Each row comes from the steps of one walk. Every step used is in the known rows, and no mark comes twice. Write the walk behind each row, first mark first.
Known rows:
a-p-h: [  0  -3   1 -35  -5  28   5 -10   0   3  11  13  -2  14 -17   4   8  -3
 -11   7  -8   5  -8  16   9   1  -3  -3]
t-h-u: [ -8   1  -4  37  -3 -21   4 -10  -7  24  -5  -7  -3 -15  -1 -20   7 -11
   6  12   1   0 -21  -6  12  25  16  -2]
w-p-a-r: [ -2   0   6   7  -1  17  10  19   6  10  28  57  10  16 -26  20 -25 -11
   6  -6  -8   1   4   4  -2  -2 -30  11]
p-f-u: [  5   0 -12 -12   6   7  -7 -12  -3   3   0  20   8 -19  34 -17   4  -4
   2   9   3 -10  -1   7   3  15 -21  -6]
u-h-t: [  4   4   5  10  -6 -15  10 -10  -4   1   2  16   1  10   4 -11  17   7
  15  -7  -1   9  -3 -10   2   7  10 -14]
a-r-h-u: [ -2 -22  -5  23  -7  -9 -12 -10  -3   7   7  39  -2 -41 -31   0 -10 -25
  -6   3  -7   1  -9 -16  10  11   9  -4]
f-u-h-t: [  7  -4 -12  17   1 -11  -2 -20  -5  -3  -4  24  -4   5  24 -14  32  -7
  10  -4  -1  -3  -2  -8  13  16 -21 -15]
w-p-h-t: [  2   1   4 -18   5  16  10   9  -2  17  16  40  -1  18   1  10  11  -8
  11 -15  -7  -3  -2  11   8 -15 -17  -4]
a-p-f-n-h: [  5  -1 -10 -24  -8  25  -1 -13   0  -6   5  17  12  10  19 -14  -7   3
 -11   6  -6  10  -4  22   5  23  -8   0]
f-r-a: [ -2   0   8 -20 -12  14 -11 -11   8 -14   0  -4  10  18  -3  -1  -7   5
  26 -15   2   2   0  -2   3  -8  20   7]
t-h: [ -8   4  -3  20  -2 -11   2  -6  -3  17  -2 -20   0  -8 -10 -15  -1  -6
   7   9   6   1 -14 -11   6  17  21   1]
w-p-a-r-f-n-h: [  0  -5  -4  17  -6  19   3  15   5   7  18  63  12  22  -6  15 -31  -9
  12  -3 -12   4   1   2   0  12 -26  11]
u-h-l: [  3  12  -1  -2  -4 -15   8   3   1  16  -4   2   7  32   2   2  14   0
   4   6   0  16   1  -9   2  10  23  -1]
f-r-a-p-h-l: [ -2   0   6 -43 -14  24 -10 -13   8  -5   3   2   9  36 -13   5  -4  -6
  15  -9   0   9  -2   7   6  -9  25   8]
w-p-f-n: [  5   9  -6  -9   6  17   5   9   3   5  14  33  17  14  32  -1  -9   6
   9  -3  -6  -4   5  16   4   9 -26   5]
n-f-u-h-l: [  4   0 -18   5  -5  -4  -3 -13   3   9 -11  -4   9  25  27 -11  24  -2
  -8   9 -10   5 -10   2  23  32  12  -8]
n-h: [  3  -7  -7   5 -10   0  -2   5  -4   9 -13  10   3  -5  16  -7  12   2
   6 -17  -3   9  -6  -1   8   5  10   2]
a-r-h: [ -2 -20  -4  13  -6  -1 -13  -6   0   3   8  30   0 -35 -38   4 -15 -22
  -5   2  -3   1  -4 -20   6   6  13  -1]
w-p-a: [ -1   6   5  11   0  18  14  25   6   7  22  41   8  26 -11  16 -19  -3
  10 -11  -8  -2   3  10  -3  -4 -26  12]
l-h: [ -5  14  -3  -2  -4  -6   0   3   2  14  -6  -1   4   2   4  -4  -4 -10
   0 -11   1 -13  -2  -2   6  -6  17  -1]
u-h: [  5  10   3  10  -6  -9  10  -3   0  -1   0   5   7   9   6  -6  15  19
  15   1  -4   6  -2 -12   5  14  12  -5]
a-r-h-t: [ -3 -24  -3  12  -7  -5 -13 -11  -3   4  10  37  -4 -34 -40   1 -14 -30
  -5  -4  -2   4  -5 -18   4   1  12  -8]
w-p-a-r-h-t: [ -2  -7   3  17  -3  14   7  19   4   9  27  62   5  10 -31  16 -25 -20
   8 -14  -8   0   0   2  -2  -5 -21   7]
p-f-r: [  2   3   2 -19  -5  12  -3  -2   1   0  -1  14  18  -7  18 -13 -20   7
  15  -7   4  -2  -2   3  -2  -1   6   1]
w-p-f: [  4   4  -3 -17   6  17  12  10   3  10  19  31  13  -2  17   3 -13   6
   0  -5  -3  -5   6  15  -1   1 -25   4]
n-f-r-h: [ -1  -9  -8  13 -17  10  -7   0   6  -5 -14 -12  13  12   5 -12  -8   5
   5 -16 -10   0 -16  -2  20  13  43   0]
f-r-a-p-h-u: [ -1  -2   8 -29 -15  22  -8 -18   6 -10   4   9   8  22  -6  -2   0   1
  20 -11  -4   4  -7   8  11  -3  16   4]
n-f-u-h: [  5  -2 -16  11  -6  -1  -2 -16   2   0 -10  -2   9  14  29 -15  25   8
  -3   6 -12   0 -11   1  25  35   7 -10]

Which walk is each row?
[ -1  -3   6 -30 -16  24  -8 -16   9 -18   6  -2  10  23 -10   0 -11   5
  14 -13   0   5   0   5   4  -4  15   7]  f-r-a-p
[  6   2 -15   8   2 -11  -3 -11  -2   8  -8  14   0  19  23  -6  30 -12
   2   5  -1   1   1  -8  13  17 -12  -5]  f-u-h-l
[-10   6  -7   8  -1 -17   0   1  -2  34  -6 -23   0  15 -16  -7  -1 -25
  -4  15   9  11 -11  -8   3  13  33   5]  t-h-l
[ -1  -2   2 -42  -7  23  -7 -26   8 -17  17  -7   0  11 -14   2   3   1
  -3  14  -2   7   1  19   0  11   7   5]  r-a-p
[  2  -2  -2 -45 -10  24 -13 -30   3 -13  11   9   6  13  10 -11   5  -2
   6   9  -2  12  -3  24   2  19   8   0]  r-a-p-f-n-h-t
[ -6  -1  12  15  -7   6  -4   9   3   6  17  48   7   8 -43  14 -27 -19
  11   7  -4   6  -3  -8  -6   3  -8   7]  p-a-r
[  1 -12 -20  21  -4   6 -15 -17  -1 -15 -13   3   2  14  34  -7 -34   4
   5  24  -5   1  -5  -3  -3  31   0   0]  r-f-n
[  6   0 -11 -12   8  17   8   4   2   8  16  38  11  -3  28  -1  -3   0
   0  -4  -3 -10   6  15   5   6 -39   2]  w-p-f-u
[ -5 -13  -2  23  -8   9  -8  -2   2  -1  12  53   4   3 -29  10 -39 -21
   8  18  -5   2  -5 -10  -7  16 -17   5]  p-a-r-f-u
[  1  -5 -11  -7  -8  -6  -5  12  -4  26 -16   7   3  18  11   1  11 -17
  -5 -12   0  20  -3   1   4   1  21   5]  n-h-l
[ -2  -2   6 -53  -7  26  -9 -28   4  -9  16   6  -4  16 -16   2  15  -7
   6  11  -3   8  -5  20   4   4  11  -2]  r-a-p-h-t
[  2 -10  -6 -16 -12  24   4 -12   1  -6   8  19   9  -7  -1 -14 -19  -2
 -12  -3  -5   3  -9  17   4  10   1   0]  a-p-f-r-h-u
[  7   5 -12 -13   4  -1  -3 -12  -2  10  -2  21  12  -4  34 -16  11  -4
   4  12   2  -1  -1   3   4  19 -10  -6]  p-f-u-h-l
[  2 -12  -6 -24 -12  26   3 -13   1  -9  10  18   8  -2  -7 -13 -22  -4
 -11  -8  -1   5  -6  16   0   4   4  -3]  a-p-f-r-h-t
[  7   5 -11 -14   7  11  10   6   3  16  15  38  13  11  27   1   2  -3
  -1  -1  -3  -3   7  12   5   9 -29   2]  w-p-f-u-h-l
[ -1   0   5 -53  -7  29  -9 -26   6 -10  15   0  -1  15 -15   4  14   0
   6  15  -5   6  -5  19   6   7  12   3]  r-a-p-h
[  5 -19 -26  22  -4   1  -5 -26  -1 -12 -10  12  -3  -6  30 -10 -16   6
   1  24  -2  -4  -5 -11   1  33 -13  -6]  r-f-u-h
[  2  -7 -17   6  -4   3  -7 -14   2   0 -10  -4   5  10  26 -13  17  -1
 -10   6 -10  -3 -10   6  22  28   1  -7]  n-f-u
[ -2  -2   0 -29 -17  25  -8 -16   9  -5  -3 -10  15  30   3  -6   3   9
   7  -3 -11   7 -14  11  21  14  35   0]  n-f-r-a-p-h
[  2  -4  -6 -34  -5  25   7 -13   2  -4  15  12   8  -3  -2  -8 -15   2
 -21  11  -2   5  -1  22  -2  12 -11  -1]  a-p-f
[ -4 -11  -1  34 -13   4 -11   0  -1   4   5  60   8   9 -16   5 -36 -18
  15  14 -11   9 -11  -8  -2  24  -8   6]  p-a-r-f-n-h-u
[ -2  -2  -1 -15 -16  14  -9 -13   9  -7  -6 -16  15  24   9  -8  -2  11
   8  -5  -8   5 -10   6  16  15  34   1]  n-f-r-a
[ -2   2   3 -58  -6  26 -10 -22   6  -2  14  -2  -1  26 -17   8  13 -10
   0  18  -3  11  -3  21   4   5  18   4]  r-a-p-h-l
[ -1  -4  -1 -22 -17  19  -7 -18   6  -1  -4  -3  13  26   8  -9   7   6
   6  -2 -14   6 -18  14  24  18  32  -2]  n-f-r-a-p-h-u
[  4  -7 -13 -29  -2  25   3 -20   1  -6  12  18   6  -5   9 -11  -5  -3
 -22  11  -2   0  -2  21   4  18 -25  -4]  a-p-f-u
[ -1 -17  -8  29  -6  -4  -8   2  -6  -4  -6   9 -10 -18 -15 -12  -3 -22
   6 -20  -1  -4 -12  -7   2  -6  28  -6]  r-h-t
[  3   1  -3 -44  -7  24  -6 -33   7 -16  17   5   7   5   4  -8  10   6
   3  19  -2   5   0  19   4  23   1   0]  r-a-p-f-u-h
[  2   5   3 -19   6  20  10  13   2  16  15  32   3  16   2  14  10   0
  11  -9  -9  -5  -1  10  11 -11 -17   3]  w-p-h
[ -2  -8 -10   7 -16   7  -8   4   6   3 -15 -13  13  23   3  -8  -8  -5
  -1 -13  -9   5 -14  -1  18  10  48   2]  n-f-r-h-l
[  5   8  -8  -5  -2   7 -13  -4  -4   3 -10  19  18   3  47 -20   0   5
  18   2  -4   4  -5   9   6  22   2  -1]  p-f-n-h
[ -3 -12   0  26 -10   3  -5  -7   0   0  13  60   3   6 -29   6 -33 -20
  13  14  -5   6  -6 -14  -7  18 -14  -1]  p-a-r-f-u-h-t
